Every row comes from one small tree of marks. The marks that hang from a mark follow it in brackets, in alphabetical order. Every link used is in the known rows. Which tree was each row made from?
In the rows, zero is written as 128.
Known rows:
vosuto[lizam[dube gilas suzene] vikanib]: [147 124 128  92 162  99 199 127 130 121 153 149 102 106 113 111 104 138
 181 127 143 124 135 143 158 121 153 156 125 148 106 119 131 129 167 160
 129 127 132 145 116]
gilas[lizam]: [107 122 116 144 134 142 128 121 129 155 160  94 152 132 146 136 154 128
 116 139 100 127 121 125 137 142 106 153 123 136 134 150 124 114 135 135
 107 126 117 196 157]
napel[lizam[nasubil tori]]: [133 121 132 133 140 167 107 135 122 139 126  97 144 124 140 137 121 114
 130 120 103 127 111 132 112 127  72 127 124 137 143 138 140 138 149 144
 106 125 110 137 121]
sulaba[lizam]: [111 102 127 132 125 166 136 124 124 140 151  93 138 144 129 128 157 119
 135 129 109 122 138 130 108 143 125 115 126 142 152 106 124 114 104 106
 155 127  92 161 140]
zutotu[fekez]: [109  99 140 158 103 182 118 130 119  94 124 108 156 130 140 152 120 138
  98 119  84 131 123 130 137 131 118 119 125 132 133 139 120 110 124 101
 132 117 130 123 136]
fekez[vikanib[nasubil] vipig]: [150 129 140 145 121 123  24 118 128 123  67 143 167 147 124 137 133 132
  95 130 143 129 122 108 107 122 160  90 132  86 165 124 129 131  80  64
 173 124 136 142 116]
gilas[lizam[nasubil vosuto]]: [103 105 120 121 136  87 126 129 142 160 167 112 115 126 151 139 132 126
 122 139 110 124 113 127 140 135  65 118 130 190  89 148 130 130 147 143
  97 130 133 147 160]
fekez[vikanib[vosuto]]: [120 124 143 155 122 116  76 123 130 124 108 135 156 150 130 126 154 140
 110 131 125 129 123 105 113 128 133  98 121  99 155 131 128 126  94  83
 164 128 131 114 138]
vipig[fekez[vikanib[nasubil vosuto[lizam]]]]: [115 154 111 165 107 105 107 122 124 101  92 130 126 125 120 121 151 127
 131 133 109 128 132 119 117 118 157 105 124  88 177 135 118 132  99  78
 171 139 126 130 160]
fekez[vikanib[vosuto[lizam[dube]]] vipig]: [124 137 148 146 133 102  37 120 145 119  73 147 147 162 104 136 133 140
  97 133 149 125 128  92 105 144 151  85 118  91 160 117 136 136 105  78
 160 125 137  72 111]
funam[zutotu[fekez[vikanib[vosuto] vipig]]]: [107 165 135 157 107 141  74 118 134  98 107 119 157 168 122 139 111 148
 101 127 134 138 131 124 139 127 140 115 129  75 139 133 133 127  74  80
 117 109 132 104 125]
losad[vikanib[nasubil vosuto[lizam]]]: [117 160 109 167  98  99 122 117 112 116 112 133 134 108 129 115 185 127
 119 116 150 134 141 124 117 150 139 116 129  98 123 132 107 105 161 120
 137 126 128  73 142]
vosuto[lizam[nasubil suzene] vikanib]: [150 119 123 107 161  78 178 125 114 121 142 145  69 103 125 118 117 143
 175 124 141 125 130 137 140 123 104 142 126 171 103 127 126 126 152 134
 131 131 131 150 142]
vikanib[nasubil vosuto[lizam[dube tori]]]: [117 180  99 151 134 104 149 129 124 137 107 142 129 107  92 124 162 122
 134 117 153 135 144 121 109 145 187 120 127  45 137 132 117 118 148 122
 119 140 141  61 100]
fekez[vikanib zutotu]: [143 108 151 153 120 129  61 118 108 120  98 141 160 151 148 121 120 137
  98 147 137 128 113 124 120 124 157 102 125  56 134 151 133 133  62  75
 151 117 126 176 126]
losad[vikanib[vosuto[lizam[nasubil]]]]: [112 137 124 160 103 108 119 120 118 110 125 124 117 122 137 119 168 138
 119 121 143 130 134 121 123 148  91 121 124 144 113 129 118 115 167 130
 131 124 122  66 155]
funam[vikanib[nasubil vosuto] zutotu]: [107 206 110 179  80 111 128 112 124 118 129 118 144 155 118 115 147 147
 136 121 153 150 143 137 145 115 170 134 138  40 142 135 129 115  49  86
  82 115 128 112 123]
moziz[lizam[vosuto]]: [119 102 139 120 138 149 145 132 130 168 128 115 137 137 145 129 156 125
 110 125 112 117 138 113 104 143 105 102 124 153 144 128 126 114 120 142
 131 130 125 153 122]
moziz[lizam[dube nasubil vosuto[vikanib]]]: [115  98 138 103 149 102 161 138 138 169 154 122 108 125 136 133 134 137
 116 128 122 118 133 123 109 114  95 115 132 190 109 125 126 129 138 150
 138 130 139 145 116]
vipig[fekez[vikanib[nasubil vosuto] zutotu]]: [123 153 116 172 101 100  82 120 113 104  91 142 141 129 127 115 138 127
 111 146 124 131 124 122 116 114 169 105 128  51 157 140 120 137  75  66
 167 132 129 149 157]
lizam[dube gilas suzene tori vosuto]: [149 117 143  37 133 128 153 153 174 134 172 175 115 123 121 128  50 101
 137 132 147 126 112 141 165 107 129 160 136 193  57 108 148 163 175 241
  82 136 153  82  96]
sulaba[lizam[dube suzene vosuto[vikanib]]]: [111 113 131  83 134  91 153 135 157 141 182 142 120 132 117 125 122 115
 131 130 125 117 131 131 119 125 157 126 128 185  99  97 123 129 135 163
 156 134 112 131 122]
vikanib[nasubil vosuto[lizam[suzene]]]: [132 168  98 158 128  84 151 125 105 134  96 150 132 107  98 117 165 127
 137 119 153 136 142 118 111 148 176 124 125  64 130 120 116 109 133 101
 120 140 140  66 121]
vosuto[lizam]: [128 122 124 139 143 155 158 120 112 120 107 107 119 130 132 128 143 138
 144 124 119 121 138 128 123 151 139 114 116 113 146 144 129 112 138 122
 117 129 110 135 126]
lizam[gilas vosuto]: [129  90 144  93 133 137 141 132 144 135 142 133 142 127 148 117 109 124
 157 131 130 119 120 133 152 125  96  77 134 170  89 121 143 132 142 148
 114 124 134 102 133]
losad[vikanib[nasubil]]: [133 138 117 156  92 135 109 118 111 114 121 121 152 112 153 121 171 129
 109 119 135 132 131 137 124 131 135 131 135 124 122 139 108 106 148 129
 145 122 120 138 147]
vosuto[lizam[dube gilas] vikanib]: [129 122 129 106 166 117 195 122 133 123 147 128 109 109 116 114 124 141
 185 126 138 120 138 142 152 128 149 125 126 127 122 133 129 124 166 143
 139 123 128 150 113]
funam[vipig zutotu]: [124 228 126 141 158 163 142 109 131 111 132  91 146 184 138 128 119 157
 134 127 150 142 138 138 156 132 139 173 133  99 143 131 142 121  78 118
  93 113 100 141 134]
vosuto[lizam[dube tori] vikanib[nasubil]]: [132 167 111 106 161 110 177 126 140 127 138 142  96  93 101 123 137 122
 165 116 149 125 141 142 131 132 187 132 129  75 134 150 115 125 168 158
 142 134 135 159  94]
vipig[fekez[vikanib[nasubil] zutotu]]: [134 141 119 161 102 120  85 119 111 100  92 134 141 127 139 118 128 125
 113 146 116 128 122 131 122 106 170 113 131  62 159 146 121 137  72  71
 167 129 123 183 155]
napel[lizam]: [126 125 133 155 137 171 114 126 116 137 115  91 188 133 145 131 148 125
 120 121  91 122 117 124 106 136 120 113 116 110 159 139 134 116 138 127
 122 121  96 156 124]
moziz[lizam]: [129 104 134 141 136 181 149 128 109 165 124  97 146 138 141 131 165 133
 110 126 107 124 139 118 103 138 106 138 123 136 168 126 124 108 107 122
 135 127 116 186 129]
losad[vikanib[nasubil vosuto[lizam[suzene]]]]: [126 161 108 161  96  90 124 120 110 114 114 144 131 106 127 114 176 126
 118 116 152 135 138 124 121 149 140 131 127 106 117 126 107 107 162 131
 134 128 129  69 142]

Write each row's tree:
[169  97 134  63 131 144 160 152 135 133 171 148  89 112 122 133  44 120
 149 134 147 139 111 154 167  79  75 215 145 220  68  97 152 169 159 195
  71 135 152 103 117]
lizam[dube gilas nasubil suzene tori]
[135 140 137  55 133 119 133 150 175 130 166 171 115 127 125 139  72 108
  97 129 137 124 116 128 138 113 159 163 126 178  74 128 137 153 169 243
  92 143 141  97  98]
lizam[dube suzene tori vosuto]
[117 142 126 167 105 114  80 120 121 101 102 136 138 140 135 118 130 131
 109 149 116 128 122 117 119 115 148 108 122  69 159 139 126 140  79  77
 163 130 123 148 163]
vipig[fekez[vikanib[vosuto] zutotu]]
[127 140 116 156 103 130  98 122 123 100 102 121 137 128 136 124 142 127
 123 135  97 127 125 127 121 104 155 117 129 107 176 140 119 132  90  84
 175 135 121 176 165]
vipig[fekez[vikanib[nasubil]]]
[111  96 136  83 128 159 140 136 156 147 165 121 112 135 118 121 120  90
 164 128 127 121 131 137 132 147  94  90 135 159 119  98 135 139 129 150
 133 129 114 118 121]
sulaba[lizam[gilas tori vosuto]]
[151 124 134 159 116 111  63 117  98 124  83 150 165 133 138 119 129 131
 105 142 148 132 117 130 115 120 186 101 133  25 136 153 124 129  56  60
 157 119 135 172 116]
fekez[vikanib[nasubil] zutotu]
[173 112 135  78 130 182 145 141 131 128 152 146 120 119 127 121  77 106
 157 130 140 137 116 144 165 119  90 187 136 162 108 101 145 146 142 186
  83 131 137 142 129]
lizam[gilas suzene tori]
[105 104 135  75 130 154 148 140 166 148 175 121 117 137 113 128 113  95
 153 130 128 119 131 140 130 135 123 105 135 166 111  99 136 144 140 166
 132 131 117 107 105]
sulaba[lizam[dube gilas tori vosuto]]
[153 101 127 105 128 109 150 141 118 126 157 135 113 125 137 141  81 150
 105 135 127 133 116 138 133  80 116 198 133 224  78 113 137 142 140 157
 101 136 132 121 134]
lizam[dube nasubil suzene]
[104 114 115 135 135 114 139 129 131 158 175  94 130 127 142 147 132 138
 109 142 105 129 117 133 138 116  95 169 130 180 107 146 129 130 148 141
  97 129 127 170 150]
gilas[lizam[dube nasubil]]
[154  91 136 115 135 168 170 136 104 164 130 119 138 130 135 120 133 125
 135 128 117 128 134 128 129 127  90 169 129 168 142  99 133 119 112 136
 112 127 130 168 130]
moziz[lizam[gilas suzene]]
[129 154 110 124 160  92 182 120 125 126 130 134 113  98 111 120 150 139
 163 118 142 123 142 138 126 126 197 122 127  87 132 147 113 113 157 130
 152 130 130 157 106]
vosuto[lizam[dube] vikanib[nasubil]]
[112 138 140  74 137 145 124 143 180 134 162 142 126 132 131 142  97 114
 103 127 131 120 122 127 129 121 153 117 127 147  97 146 134 147 168 217
 108 136 135 104  94]
lizam[dube tori vosuto]
[118 103 130  98 123 117 138 133 140 140 160 131 121 141 126 125 129 107
 132 130 119 120 131 127 115 142 128 113 127 181 111  96 126 124 116 142
 141 134 105 122 135]
sulaba[lizam[suzene vosuto]]
[133 118 125 119 163  95 172 120 117 124 138 125  77 105 128 120 135 146
 178 124 138 122 134 136 134 131 100 109 126 148 120 140 125 122 151 115
 139 127 125 153 138]
vosuto[lizam[nasubil] vikanib]
[118 155 114 168  91 109 106 119 115 118 123 130 152 111 138 117 184 130
 107 118 147 136 135 123 117 139 133 121 132 104 120 129 107 106 154 121
 146 126 128  86 148]
losad[vikanib[nasubil vosuto]]
[150 136 122 109 143 154 157 131 122 119 119 135  93 122 120 128 109 117
 145 123 132 127 132 132 135 149 134 161 117 126 135 134 133 129 149 170
  96 136 120 132 118]
vosuto[lizam[suzene tori]]
[151  90 131 124 133 140 157 137  98 164 131 118 112 129 141 131 132 134
 115 128 116 130 131 123 111 118  69 170 129 194 134 108 128 122 108 128
 115 132 129 164 138]
moziz[lizam[nasubil suzene]]
[130 114 127 122 145 156 181 126 122 124 122 111 124 126 120 125 118 137
 158 127 126 122 138 139 143 136 150 132 123 131 129 132 138 125 154 136
 108 126 122 114 109]
vosuto[lizam[dube gilas]]
[122 210 122 176 100 135 134 112 130  91 114 105 127 153 128 130 129 138
 140 119 109 145 133 139 159 118 152 161 139 105 177 127 125 123  66  86
 124 123 114 139 147]
funam[vikanib[nasubil] vipig[fekez]]
[125 142 124 115 147 167 162 130 136 123 125 116 106 129 116 137 120 126
 136 124 126 122 138 133 127 144 160 145 118 109 141 149 131 130 160 168
 105 133 118 123  99]
vosuto[lizam[dube tori]]
[120 166  98 168 131  96 148 122 107 135  94 136 138 109 101 118 177 130
 139 118 149 134 145 117 107 151 170 101 126  50 140 129 115 105 132  90
 128 136 136  69 121]
vikanib[nasubil vosuto[lizam]]
[147 127 136 105 138 170 137 143 136 137 139 122 170 124 123 129  92 106
 132 123 109 128 110 139 137 121 125 173 123 137 127 117 146 146 164 186
  91 125 117 132  97]
napel[lizam[dube gilas suzene tori]]
[113 122 144 169  96 127  42 127 128  93  77 142 166 137 111 153 123 132
  82 120 113 135 121 109 121 136 142  87 129  86 150 123 119 122  99  53
 164 117 154  71 118]
zutotu[fekez[vikanib[nasubil vosuto] vipig]]
[128 109 139  80 136 122 114 142 156 137 152 141  78 120 144 138  90 115
 133 127 138 125 114 131 131 119  56  95 136 190  79 138 140 154 153 175
 100 136 142  92 130]
lizam[nasubil tori vosuto]
[106 111 155 166 100 140  40 128 134  91  87 135 163 147 118 155 117 137
  79 123 105 132 119 105 125 138 122  87 122 105 147 122 125 126 103  64
 160 115 148  71 124]
zutotu[fekez[vikanib[vosuto] vipig]]
[116 128 124 154 103 111 125 121 117 112 127 126 117 119 136 114 160 135
 132 122 144 131 133 125 132 146  82 120 127 148 109 123 122 118 169 126
 128 122 125  60 153]
losad[vikanib[vosuto[lizam[gilas nasubil]]]]
[132  73 140 106 138 133 161 138 120 172 134 117 111 126 144 124 128 127
 145 128 121 122 129 128 126 124  48 101 137 199 114 111 137 131 123 128
 118 126 141 125 130]
moziz[lizam[gilas nasubil vosuto]]
[115 114 118  99 133  63 140 138 147 158 183 133 115 124 140 143 105 126
 105 142 114 126 110 131 146 118  99 166 129 217  66 137 132 140 160 179
  85 136 141 133 146]
gilas[lizam[dube nasubil suzene vosuto]]
[129 137 126  98 168 107 175 130 142 125 155 132  65 102 113 129 113 134
 170 122 144 123 134 141 137 121 121 137 127 144 116 144 127 139 173 161
 129 131 134 144 112]
vosuto[lizam[dube nasubil tori] vikanib]
[117  98 157 157 101 157  43 127 131  87  88 127 162 149 129 159 106 137
  81 123  97 129 116 115 128 132 124  94 125 119 152 129 125 126 100  69
 159 112 141 108 124]
zutotu[fekez[vikanib vipig]]
[111 140 125 161 106 124  94 123 133  99 110 124 134 140 133 123 144 133
 117 138  98 125 126 114 120 111 134 111 122 114 174 131 123 134  97  88
 172 136 121 142 172]
vipig[fekez[vikanib[vosuto]]]
[131 107 133 112 139 170 153 142 126 167 143 103 106 131 130 142 130 127
 108 127 117 128 134 127 106 118  87 166 132 166 144 126 130 136 131 155
 115 133 133 160 109]
moziz[lizam[dube nasubil tori]]
[159 128 143 155 120 108   4 114 110 122  52 160 172 147 126 128 114 129
  81 145 170 131 115 115 105 127 184  85 133  19 140 133 132 137  52  50
 159 115 140 150 103]
fekez[vikanib[nasubil] vipig zutotu]
[142  94 126 125 144 140 173 125 103 126 115 110  91 119 131 122 115 138
 181 127 132 126 132 143 144 133  80 119 130 163 118 127 142 129 142 109
 102 125 126 106 133]
vosuto[lizam[gilas nasubil]]
[148 144 125  92 163 115 170 127 135 118 147 152  79 105 114 117 118 121
 170 120 145 126 134 134 143 141 134 151 121 121 126 134 124 128 162 173
 128 133 128 166 123]
vosuto[lizam[suzene tori] vikanib]
[151 106 137  91 137 181 171 145 129 166 149 126 126 128 120 129 111 112
 125 129 124 130 132 133 132 121 110 194 131 164 138 103 135 137 134 182
 103 131 138 161 103]
moziz[lizam[dube gilas suzene tori]]
